Each row was made from one small tree. The marks that hang from a mark follow it in brackets, in the order of their numbers. Every link used is in the known rows. Write each row's tree.
Known rows:
Z241{Z372{Z941}}: [ 22  11  45 -14 -26  68  28  56  -7  37  48  28  12  30 -58  18 -13  15
  32 -17]
Z331{Z290 Z372 Z785{Z241}}: [-70  45 -13 -13   8 -62  -5 -28  11  15 -50 -49 -63 -41   9  15  -6 -10
  10  43]
Z785{Z331{Z290 Z372{Z941}}}: [-15  27  20  39  -1  42 -36   7 -22 -18 -47   8  16 -55  28   4  65   0
   6   8]
Z241{Z372{Z331{Z290} Z941}}: [  1  11  50 -11  23  55 -10 -10 -27  -4  44  44  12   8 -35  11  43  62
 -62 -54]
Z499{Z372{Z785{Z241 Z331{Z290}}} Z941}: [-40 -13  18  -8 -36 -14   0  -2 -39 -20  61 -31  50 -73  86  14  10 -31
  28 -56]
Z785{Z241 Z331{Z290}}: [-25  -5  -3 -30  32 -47 -18  10 -23 -45  50  10 -40 -92  64   1  40   4
  25 -61]
Z941{Z372{Z331{Z290 Z785}} Z499}: [  45  -49  -42   14   23   28   -7  -44  -21   48  -36   64   17   16
   -6  -58   54   78 -107   42]
Z499{Z372{Z785{Z241 Z331} Z941}}: [ -3 -26  13   8 -33 -45  -3  34  -1 -15  27 -22  46   8  47  16 -48 -62
  50 -10]
Z290{Z331{Z372{Z941} Z785{Z241}}}: [-99  73  10  14 -32 -51   4  14  61  22 -25 -74 -23  12 -72  16 -25 -56
  40  88]
Z241{Z372{Z331{Z290} Z785 Z941{Z499}}}: [ 67   5  14  12  30  74  -1  -3 -37  -8  25  49   1  57 -22   4   2  35
 -41 -87]
Z331{Z785}: [ -8 -23  -6   8 -25  -5  41  20  -1  58 -25   8 -16  14 -28  14 -19  27
  31  57]
Z499{Z372{Z331 Z785} Z941}: [ 23 -51  19   3 -43  54  26 -19  -8  20  13  27  80  24  13   6 -27  24
 -15  10]
Z331{Z290 Z785{Z241{Z372{Z941}}}}: [-65  53  33 -16 -15 -32  14  12  -8  17  33 -57 -18   0 -38  24  -2  -4
  -4 -24]
Z785{Z241 Z331{Z290 Z372{Z941}}}: [-38  48   6  10  10 -20 -46   2  12 -64 -24 -32  -5 -77  50  -1  42 -31
  17 -13]
Z941{Z499{Z372{Z785}}}: [ 77 -91 -17   5 -37  60  31  39 -32  57  23  49   5  63  -5  15 -31 -19
  46  21]
Z499{Z372{Z331{Z290} Z785{Z241}} Z941}: [-29 -29  25 -29   0 -16  -5 -50 -19 -27  46 -11  49 -35  36  14  14  14
 -34 -35]
Z372{Z331{Z290} Z785{Z241} Z941}: [ -7   5  25 -13  90 -60 -27 -29 -23 -54   4   4  -6 -24   3  24  15  26
 -22 -54]
Z372{Z331{Z785{Z241}} Z941}: [-24   6  -6   0 -11 -55   8 -20  67 -50 -39 -34  17  30 -25  -9 -21  10
 -32  40]
Z941{Z499}: [ 80 -58 -26  -5 -16  82  27  48  -5   8  15  63 -20  14 -25  -8  23  13
  44  12]
Z290{Z331{Z785{Z241{Z372{Z941}}}}}: [-94  74  37 -18 -41 -42  38  40  36  42  80 -59 -24  36 -93  20 -47 -36
  31   5]

Which tree is each row?
[-77  42   0  17 -28  -8  24   9  23  89 -25 -12 -49  15 -62  15 -29 -12
  36  93]  Z290{Z331{Z372 Z785}}
[ 44 -14  -5 -46  80 -76  -2  11 -25  62  25  32 -23 -28  15 -16 -62  11
  38  -6]  Z941{Z372{Z785{Z241}}}
[ 60 -18 -43 -13  65 -33 -28   4 -46   4  31  41 -21 -56  81 -45   4   1
   5 -68]  Z941{Z372{Z785{Z241 Z331{Z290}}} Z499}
[ 31  13   3 -31  12  49 -15  -5  21 -72  60  13 -13  22 -17 -19  35  14
 -50 -80]  Z785{Z241{Z372{Z331{Z290} Z941{Z499}}}}
[-44  23  -2  17  -2  -3   4 -22 -23  63 -71 -12 -40 -20  -9  19  18  21
  -2  65]  Z331{Z290 Z372 Z785}
[  8  47   5  -4  34 -38 -12  15  28  -9 -51 -35 -22   4  -7  24 -65 -47
  69  18]  Z331{Z372{Z785{Z241} Z941}}
[ 64 -17   6  -7  37  33   5 -32 -14  43 -12  61  73 -15  11 -43 -22  70
 -41   2]  Z499{Z941{Z372{Z331 Z785}}}
[  1  12 -18  61 -40  73  -1   0  -1  15 -95 -22   7  25 -33   0  56 -10
  -9  79]  Z331{Z290 Z372{Z941{Z499}} Z785}
[  34   10  -34   59  -74   76   18   20   48   17 -108  -24   17   65
  -42  -18  -10  -29   20  102]  Z331{Z372{Z941{Z499}} Z785}
[ 28  -8 -17 -43  72 -75   0 -23  23 -34  13  21 -41   1  19   5 -74  17
  15 -45]  Z372{Z331 Z785{Z241}}
[  1  14  12   4  68  -1 -14 -13 -57  58 -42  26 -53 -37   8  38  -9  16
  36  -3]  Z331{Z290 Z372{Z785}}
[-21  35 -31  26 -28  11 -10  -7  37 -28 -75 -61 -17   7 -18  -8  33 -39
   3  55]  Z331{Z290 Z372{Z941{Z499}} Z785{Z241}}
[  23   28   -6  -10  -26   46   -8   41    2  -65   74   -7  -11  -20
   30  -22   31  -29    9 -102]  Z785{Z241{Z372{Z941{Z499}}} Z331{Z290}}
[-16  21  18   8  55 -62 -26  15 -38 -48  17 -15  -2 -63  50  25  14 -18
  42 -73]  Z372{Z785{Z241 Z331{Z290}} Z941}
[ 64 -71 -39 -26 -10 -10   9 -13  31 -26  29  27  -7  61  28 -11 -58 -20
  -3 -15]  Z941{Z499{Z372{Z331 Z785{Z241}}}}
[ 34   3 -18  21  26  -8 -21  28 -25 -71  15  -5  -5 -29  53   0  23 -36
  38 -77]  Z372{Z785{Z241 Z331{Z290}} Z941{Z499}}
[-75 -36  24   7 -33 -49  -8 -43  14 -21  -8 -39  45  22 -10  12  39   6
 -79  52]  Z499{Z372{Z331{Z290 Z785{Z241}} Z941}}
[ 48 -15 -15 -47  99 -83 -16 -33   3  20   9  49 -12 -10  28 -35 -68  43
 -29 -19]  Z941{Z372{Z331 Z785{Z241}}}
[ 37   8 -20  51 -26  97 -31  20  -8 -42 -51  23  16 -25  27 -20  75 -20
   5   4]  Z785{Z331{Z290 Z372{Z941{Z499}}}}
[-44  53   0  -7 -66  12  41  51  52  20  77 -47 -25  68 -91  -3 -33 -58
  33   0]  Z290{Z331{Z785{Z241{Z372{Z941{Z499}}}}}}
[-59   1   0 -21  18 -72  12  -6 -18  13   7 -33 -47 -45  -2  24  21  12
  13  12]  Z331{Z290 Z785{Z241}}
[-41  51  -9  10 -37 -39   9   0  69  -3 -82 -72  -8  15 -25   4 -41 -40
  29  84]  Z331{Z372{Z941} Z785{Z241}}
[ 85 -93 -28   4 -20  51  17  -5  -1  18   9  69  16  82  10  -4 -37  12
 -17   7]  Z941{Z499{Z372{Z331 Z785}}}
[ 23 -29 -46 -17  35 -31 -17 -52  11   1 -12  25  -8  -5  16 -65  30  51
 -97  25]  Z941{Z372{Z331{Z290 Z785{Z241}}} Z499}
[-17 -72  49  13  -8  47 -20 -22 -39   1  15  42  67  11 -24  22  94  41
 -74  32]  Z499{Z372{Z331{Z290} Z941}}
[ 90  20 -12  29 -37  76  25  64  -7   1  30  28  12  57  14 -12 -65 -28
  51 -85]  Z241{Z372{Z785{Z331} Z941{Z499}}}
[-81 -23  11 -14 -72  -8  11 -61  21 -20  13 -49  60 -22  20  -7  41  20
 -69  34]  Z499{Z372{Z331{Z290 Z785{Z241}}} Z941}
